Every row comes from one small tree of marks. The marks that hang from a mark follow it in brackets, in the order of their numbers. Every link used is in the known rows. Which tree was each row made from?
Known rows
k_481(k_336(k_829) k_943(k_366(k_278(k_251)))): [ 0.71 -3.42  0.02  0.80  5.03  1.93 -1.26 -0.93 -2.60 -1.88  1.72 -1.67
 -0.37 -1.55 -1.66 -1.94  0.79  0.55  3.94  2.89  1.44  2.52  0.62  2.51
  5.34  0.26  3.80]
k_481(k_336(k_829) k_943(k_366(k_278(k_251(k_246))))): [ 0.32 -4.55 -0.57  0.19  4.62  1.66 -1.98 -0.30 -2.35 -2.26  1.85 -2.31
 -0.43 -0.84 -0.77 -2.51  0.69  0.37  4.23  2.04  0.79  3.05  0.21  2.34
  5.56  0.73  3.75]
k_943(k_366(k_246(k_251) k_336(k_829)) k_481): [ 0.50  1.10  2.39 -1.79 -5.88 -1.58 -1.37  0.30 -0.99  1.34 -3.78  2.16
 -3.64 -1.43  2.13  0.49 -0.30  1.25 -2.28  0.45  3.61 -2.83 -0.79  0.51
 -3.56 -1.17  0.70]
k_607(k_602(k_829 k_881)): [-2.88  3.47  1.36  2.72  3.62  1.52  1.69  0.11  3.43 -1.09  2.10  0.94
  6.62 -0.05  0.41  4.76  0.62 -4.01  2.42  4.47 -1.26 -4.87  2.85 -2.65
  2.64 -0.30 -1.55]
k_278(k_251(k_246)): [-1.13 -0.62  2.38  0.75 -1.63  1.12  0.82 -2.47  2.57  3.99  4.23  1.44
 -1.12  4.63  2.20 -0.10 -1.96 -0.43  0.83  1.45  1.58 -1.13 -0.52 -0.13
  2.50 -1.02 -0.72]
k_881(k_336(k_829)): [-0.39 -0.94 -1.01 -3.31 -0.61 -0.18  0.67  0.65  0.31  0.22  2.06  1.38
 -2.07  2.03 -3.58  2.47 -0.95  1.06 -1.58  2.38 -1.82 -1.44  0.36 -1.00
  1.23 -1.59 -2.20]
k_607(k_336(k_829)): [-2.70  0.08 -0.85 -2.11  2.05 -0.96  1.19 -0.80  0.46  2.83  1.45 -0.92
 -1.88  0.99 -1.94  3.12 -1.16 -0.59 -2.14  0.82 -3.12  0.23  0.21  0.17
 -1.57 -3.08 -0.01]
k_943(k_366(k_278) k_481): [-0.40 -0.14  3.29  1.54 -4.71 -1.76 -2.04  1.56  0.19  2.64 -2.79  1.61
 -3.96 -1.71  1.00 -0.65 -3.50 -0.69 -0.19  1.68  5.38 -1.19  1.27  0.90
 -0.11 -0.83 -0.34]
k_607(k_336(k_829) k_602): [-1.95  2.81 -2.56 -0.57  6.23 -0.13  1.20  0.73  2.68  1.76  1.83 -0.40
  1.01  1.00 -1.91  5.00 -0.81 -1.57 -2.64  1.88 -3.72 -0.58  0.81 -0.34
 -0.38 -2.87  0.36]
k_251(k_246): [-1.67 -2.83 -0.68 -1.18 -2.39 -0.39 -1.50  1.78  3.42  1.49  1.50 -1.32
 -0.61  4.08  2.96 -0.58 -3.14 -1.85  1.24  0.11 -1.08  0.96 -1.38 -1.39
  0.32  1.15 -0.05]
k_251(k_246(k_366(k_336))): [ 0.17 -3.09  0.84 -2.25 -1.71 -1.48 -2.06  2.38  3.22  0.85  1.21 -1.69
 -0.39  1.74  4.15 -1.58 -1.25 -0.92  0.68 -1.09 -1.89  0.54 -0.64 -0.22
 -2.02 -0.06 -0.20]
k_943(k_366 k_481): [-0.27 -0.30  3.98  0.52 -7.18 -1.78 -2.05  1.21  0.51  3.47 -1.71  2.54
 -3.26 -0.08  3.59  0.65 -4.56 -1.04  0.39  4.46  6.25 -3.02  1.16  1.46
 -1.25 -1.91  1.31]
k_481(k_336(k_829)): [ 0.26 -1.34  0.78 -1.67  3.09  2.37  2.58  0.89  0.77  0.63  2.15  0.02
 -0.19  1.77 -1.79 -0.67 -2.82  0.49  1.37  3.22  0.12  0.52 -0.40  0.58
  1.31 -0.22  1.66]
k_336(k_829): [ 0.33  0.46  1.07 -2.07  1.03  2.77  1.92 -0.71  0.16  2.82  1.36  0.34
 -1.13  2.48 -2.13  0.50 -1.06 -0.05 -0.05  1.37  0.23  1.44 -0.74 -1.27
  0.82 -2.66  0.46]
k_278(k_251 k_366(k_336)): [ 1.25  1.07  5.28  2.93 -1.76  2.14  0.43 -0.86  0.90  3.37  5.11  3.22
 -1.26  1.71 -0.14  0.99 -1.54 -0.39 -1.61  3.00  5.18 -3.36  1.22  2.41
  1.21 -3.55 -1.98]
k_366(k_246 k_336(k_829)): [ 1.14  1.67 -2.54 -3.56  0.21  0.81  0.75  1.29  1.17 -0.97 -1.55 -2.53
 -1.75  0.20 -0.53  1.76  1.98 -0.88 -2.57 -1.85 -2.47  0.62 -2.50 -2.90
 -3.17 -0.19 -1.47]
k_366(k_246 k_943): [-0.12  2.38 -5.49 -1.10 -3.11 -0.24  1.21  0.69 -1.02 -2.08 -2.40 -1.84
  3.37  2.02  3.19  1.54 -0.04 -2.05  0.24 -2.31 -2.02  1.92 -1.44 -2.41
 -2.21  2.41 -0.20]
k_366(k_246 k_278(k_251) k_336(k_829) k_943(k_481)): [ 1.70  2.33 -5.90 -1.12 -0.04  1.37  2.68 -1.89 -1.19 -1.18 -4.50 -2.78
 -1.63  0.06 -2.06 -0.45  5.65 -0.75 -3.38 -5.24 -0.03  0.93 -2.55 -2.76
 -1.69  2.18 -3.14]
k_481(k_336(k_829) k_943): [ 0.46 -3.28 -2.03  0.07  4.42  2.20  0.23 -0.99 -0.14 -1.92  2.04 -2.47
  0.70  1.34 -1.30 -0.51 -0.38  0.12  3.87  4.34 -0.20  1.86 -0.55  1.10
  3.32  1.97  3.94]
k_881(k_336): [-0.92 -0.96 -1.18 -1.43 -2.25 -1.93 -0.19  1.22  2.00  0.03  2.03  1.32
 -1.56  1.67 -1.81  2.86 -2.36  0.20 -1.30  3.00 -1.47 -2.64  0.71 -0.96
  0.54  0.04 -2.66]
k_246(k_251 k_366(k_278)): [ 0.19  2.21  5.25  2.07  2.32 -1.58  1.77 -2.85 -0.15  1.66  0.28  3.49
  1.29 -1.89 -1.71 -3.42  0.14  5.29 -0.72 -4.38 -1.86  1.44  1.16  1.30
 -1.31  0.03 -1.22]
k_602(k_881): [-2.47 -0.13  2.64  1.92 -0.72  0.52  0.76  0.28  1.55 -0.28  0.65  1.72
  2.50  0.25 -0.15  2.22 -1.29 -1.98  2.86  3.64 -1.67 -4.07  2.68 -1.58
  0.30 -0.36 -0.39]
k_943(k_366(k_278 k_336)): [ 0.68 -1.32  0.97  0.54 -0.45 -1.17 -2.73  2.40  0.28  1.08 -0.98 -0.91
 -2.09 -3.68 -0.78 -1.09  0.06 -1.77 -0.84 -0.30  1.53  0.09  0.35 -0.23
  0.21 -1.49 -0.33]
k_366(k_278): [-0.69  0.61 -0.19  2.16  2.17  0.18  0.77  0.57  2.12  1.33 -0.19 -1.08
 -1.27 -0.36 -3.20 -0.97 -1.62 -0.60 -0.49 -1.83 -0.62  2.43 -0.11 -1.90
  1.47  1.19 -2.54]

Which tree is each row?
[-0.38  2.44 -3.75 -0.98 -3.44 -0.18  3.28 -1.83 -1.83 -1.78 -3.73  1.14
  2.60  2.60  1.76 -0.05  0.14  1.93 -0.61 -2.08 -0.23 -0.23 -2.02 -0.68
 -3.03  4.11  0.89] : k_366(k_246(k_251) k_943(k_481(k_336(k_829))))
[ 1.14  1.08 -7.45 -1.97 -2.72 -0.69  0.58  1.24  0.52 -2.66 -3.17 -3.79
  2.33  0.66  2.40  1.62  2.99 -3.14 -1.71 -2.41 -2.49 -0.03 -2.67 -3.19
 -4.26  2.86 -0.55] : k_366(k_246 k_336 k_943)
[ 0.55  0.33  0.67 -1.51 -3.27 -1.78 -2.92  2.94 -0.25 -0.18 -1.31 -0.68
 -1.30 -2.63  2.93  1.02 -0.52 -1.76 -0.78  0.17  0.74 -0.67 -0.15 -0.32
 -2.10 -1.67  0.33] : k_943(k_366(k_246 k_336))
[-0.68  3.13 -4.47 -0.11 -2.75 -0.55  2.22 -1.93 -1.65 -1.85 -2.51  0.47
  4.33  1.95  1.97  0.42  1.02  0.85 -0.56 -3.89 -2.58  1.20 -1.92 -1.93
 -2.57  3.40  0.20] : k_366(k_246(k_251) k_943)
[-3.30  2.39 -1.25  0.23  6.65  0.07  1.20  0.79  2.00 -0.19  1.34  0.50
  2.99 -0.27 -2.26  5.81  0.57 -2.19 -0.91  2.88 -5.23 -3.14  2.90 -0.67
 -0.11 -2.84  0.15] : k_607(k_336(k_829) k_602(k_881))
[ 0.91 -0.06  1.21  1.02 -3.61  1.78  0.68  2.09 -1.51  0.58  0.87  1.88
  1.27  2.34  0.77  0.15 -3.59 -1.06  0.25  2.69  4.81 -0.79  1.01  2.29
 -0.29 -1.01  0.37] : k_278(k_366(k_943(k_481(k_336(k_829)))))
[ 0.20 -2.21 -1.14  0.11  4.84  0.89 -1.46 -0.29 -3.44 -3.94 -0.30 -1.83
  0.40 -2.34 -1.47 -2.02  1.21  1.87  3.20  0.13 -0.72  3.67 -0.15  1.81
  3.67  1.98  3.49] : k_481(k_336(k_829) k_943(k_366(k_246(k_251) k_278)))
[ 0.39  2.30  2.35  1.12 -2.30 -0.06 -0.56  2.12  0.21 -0.80  0.88  1.93
  0.16 -0.03  0.14  1.02 -1.57  0.82 -2.63 -1.29  1.02 -1.00 -0.17  0.85
 -2.49 -0.37 -2.05] : k_278(k_366(k_246(k_251) k_336))
[-0.28 -2.26 -0.79  1.29  1.38 -0.84 -2.33  0.00 -1.51 -3.65  0.52 -1.14
  1.52 -1.60  2.14 -0.62 -0.94  0.88  3.87  2.69  0.12  1.05  0.29  2.34
  2.15  2.79  4.18] : k_481(k_336 k_943(k_366(k_246(k_251))))
[ 0.82  1.29  2.23  1.92  0.37 -1.63  2.79 -3.12 -1.26  0.41 -1.75  3.09
  2.75 -1.19 -0.40 -4.00  0.63  4.70 -0.18 -3.70 -0.40  0.38  0.92  1.96
 -2.19  2.08  0.06] : k_246(k_251 k_366(k_278 k_943(k_481(k_336))))
[-0.06  1.30  1.49  0.56 -4.61 -2.87 -1.97  1.03 -0.13  0.39 -4.77  1.21
 -3.96 -3.23  0.80 -0.67 -0.21  1.03 -2.67 -1.93  3.02 -1.76 -0.51  0.00
 -2.92  1.01 -1.28] : k_943(k_366(k_246(k_251) k_278 k_336) k_481)
[ 0.63 -3.82 -0.90  0.30  4.87  1.48 -1.79  0.34 -2.46 -2.64  0.79 -2.50
 -0.14 -1.99 -1.70 -2.02  0.32  0.21  3.95  2.52  0.71  3.12  0.46  2.10
  4.59  0.81  3.96] : k_481(k_336(k_829) k_943(k_366(k_278)))
[ 1.52  1.33  3.85  0.16  3.71 -0.67  1.91 -2.96 -0.16  1.31 -0.31  2.16
  0.14 -2.67 -3.50 -3.59  3.23  5.14 -2.30 -4.90 -2.41  0.87  0.05  0.69
 -2.37 -0.74 -1.13] : k_246(k_251 k_366(k_278 k_336(k_829)))
[-0.05 -2.20 -0.87  2.06  3.17 -0.28 -2.18  0.32 -1.56 -3.66  0.69 -2.18
  0.27 -2.24  0.87 -1.13 -0.26  0.17  3.83  1.76  0.49  2.10  0.68  2.09
  3.94  2.50  2.57] : k_481(k_336 k_943(k_366(k_246 k_278(k_251))))
[-0.55 -0.44 -1.19  2.47  0.39 -1.23 -3.39 -1.15 -1.66 -2.20 -1.16 -1.48
  0.25 -2.05  0.74 -0.23  0.95  0.27  2.24 -0.84 -0.25  2.79  0.04  0.11
  2.12  1.81  1.76] : k_481(k_943(k_366(k_246(k_251) k_278)))
[ 1.14 -0.80  2.37 -0.16  0.86  0.71 -1.38  0.15 -1.16  2.41  0.33  0.10
 -2.86 -2.90 -2.04 -1.27  1.68 -0.64 -1.09 -0.29  2.39  0.05  0.29  0.28
  1.80 -3.47 -0.40] : k_943(k_366(k_278(k_251) k_336(k_829)))
[-2.42 -1.09  1.37 -0.90 -0.12  0.23  0.70  0.61  0.05 -1.85  1.05  2.43
  1.22  0.20 -2.85  3.29  0.24 -0.55  1.46  3.69 -3.32 -4.74  3.09 -1.52
  1.26 -1.29 -1.86] : k_602(k_881(k_336(k_829)))
[ 1.30 -1.58  1.05  0.05 -2.24  3.16 -0.01 -0.45 -1.08  1.84  4.05  1.18
  0.49  3.82  1.22 -0.69  1.04 -1.36 -0.84  0.29  3.62 -1.28 -0.34  1.85
  1.68 -2.77 -0.67] : k_278(k_251(k_246) k_366(k_336(k_829) k_943))
[-0.76  1.75  2.86 -0.27 -3.31 -1.62 -1.74  0.82 -1.84  0.40 -0.89  2.30
  0.06 -1.62  2.61  0.31 -1.92  1.05  0.01 -0.82  0.69  0.24  0.29  0.50
 -0.89 -1.26  0.82] : k_943(k_366(k_246(k_251)))
[ 0.28 -1.11  2.77 -0.75 -1.31  1.24  1.73 -2.48  0.62  3.03  3.25  1.70
 -0.36  4.10  3.12 -1.46 -0.96  0.88  1.41  1.25  2.05 -0.96  0.23  1.72
  1.44 -1.50  0.30] : k_278(k_251(k_246(k_366(k_943(k_481(k_336(k_829)))))))
[ 1.00  1.28 -8.54 -0.53  0.79 -0.76  0.58  1.67  0.12 -3.78 -4.68 -5.14
  1.25 -1.77 -1.20 -0.36  4.48 -2.60 -2.58 -6.48 -3.68  2.66 -2.60 -3.95
 -2.69  4.35 -2.91] : k_366(k_246 k_278 k_336 k_943)
[ 0.88 -2.85 -1.35  0.66 -0.24 -0.01 -3.71 -0.79 -0.57 -0.44  0.27 -2.38
 -0.56 -1.10  1.04  0.57  1.52 -1.79  2.25  3.19  1.35  0.66 -0.23  0.40
  1.60 -0.63  3.48] : k_481(k_943(k_366(k_336(k_829))))
[-0.23  2.64 -2.72  0.73  2.44 -1.39  0.86 -0.20  1.63 -2.01 -3.16 -1.64
 -1.33 -2.40 -3.58 -0.92  3.15  1.81 -3.96 -6.91 -3.97  1.51 -2.54 -3.18
 -2.57  3.81 -3.85] : k_366(k_246(k_251) k_278 k_336)
[-0.17 -2.60 -1.05 -1.25 -0.87 -1.13 -1.21  1.97  1.15 -0.08  0.02 -1.99
  1.37  1.56  3.35 -2.88 -0.74 -0.94  1.54 -3.55 -2.35  3.02 -0.27 -0.33
 -0.46  1.08 -0.53] : k_251(k_246(k_366(k_278 k_943)))
[ 2.04  1.00  1.01  0.19  0.80 -0.84  2.50 -3.69 -1.29  0.92 -2.67  1.90
  1.38 -1.71 -1.96 -3.75  4.19  4.23 -2.16 -4.78 -0.88  0.00 -0.34  0.75
 -3.53  0.71 -0.29] : k_246(k_251 k_366(k_278 k_336(k_829) k_943(k_481)))
[ 2.95  0.53  0.77 -0.54  0.54  0.27  1.87 -1.75 -0.60  1.57 -1.15 -0.34
 -0.29 -1.16 -0.34 -2.26  3.24  0.73 -1.15 -2.10  1.01  0.14  0.65  0.69
 -1.88 -1.52 -1.22] : k_246(k_366(k_278(k_251) k_336(k_829) k_943(k_481)))
[ 1.06  2.87  4.23  1.87 -2.08  1.55  0.31  0.17  0.13  1.21  3.77  2.53
 -1.24  1.18  1.00  1.74 -1.10 -0.05 -2.18  0.59  3.60 -2.24  0.72  1.74
  0.03 -2.79 -2.98] : k_278(k_251 k_366(k_246 k_336))
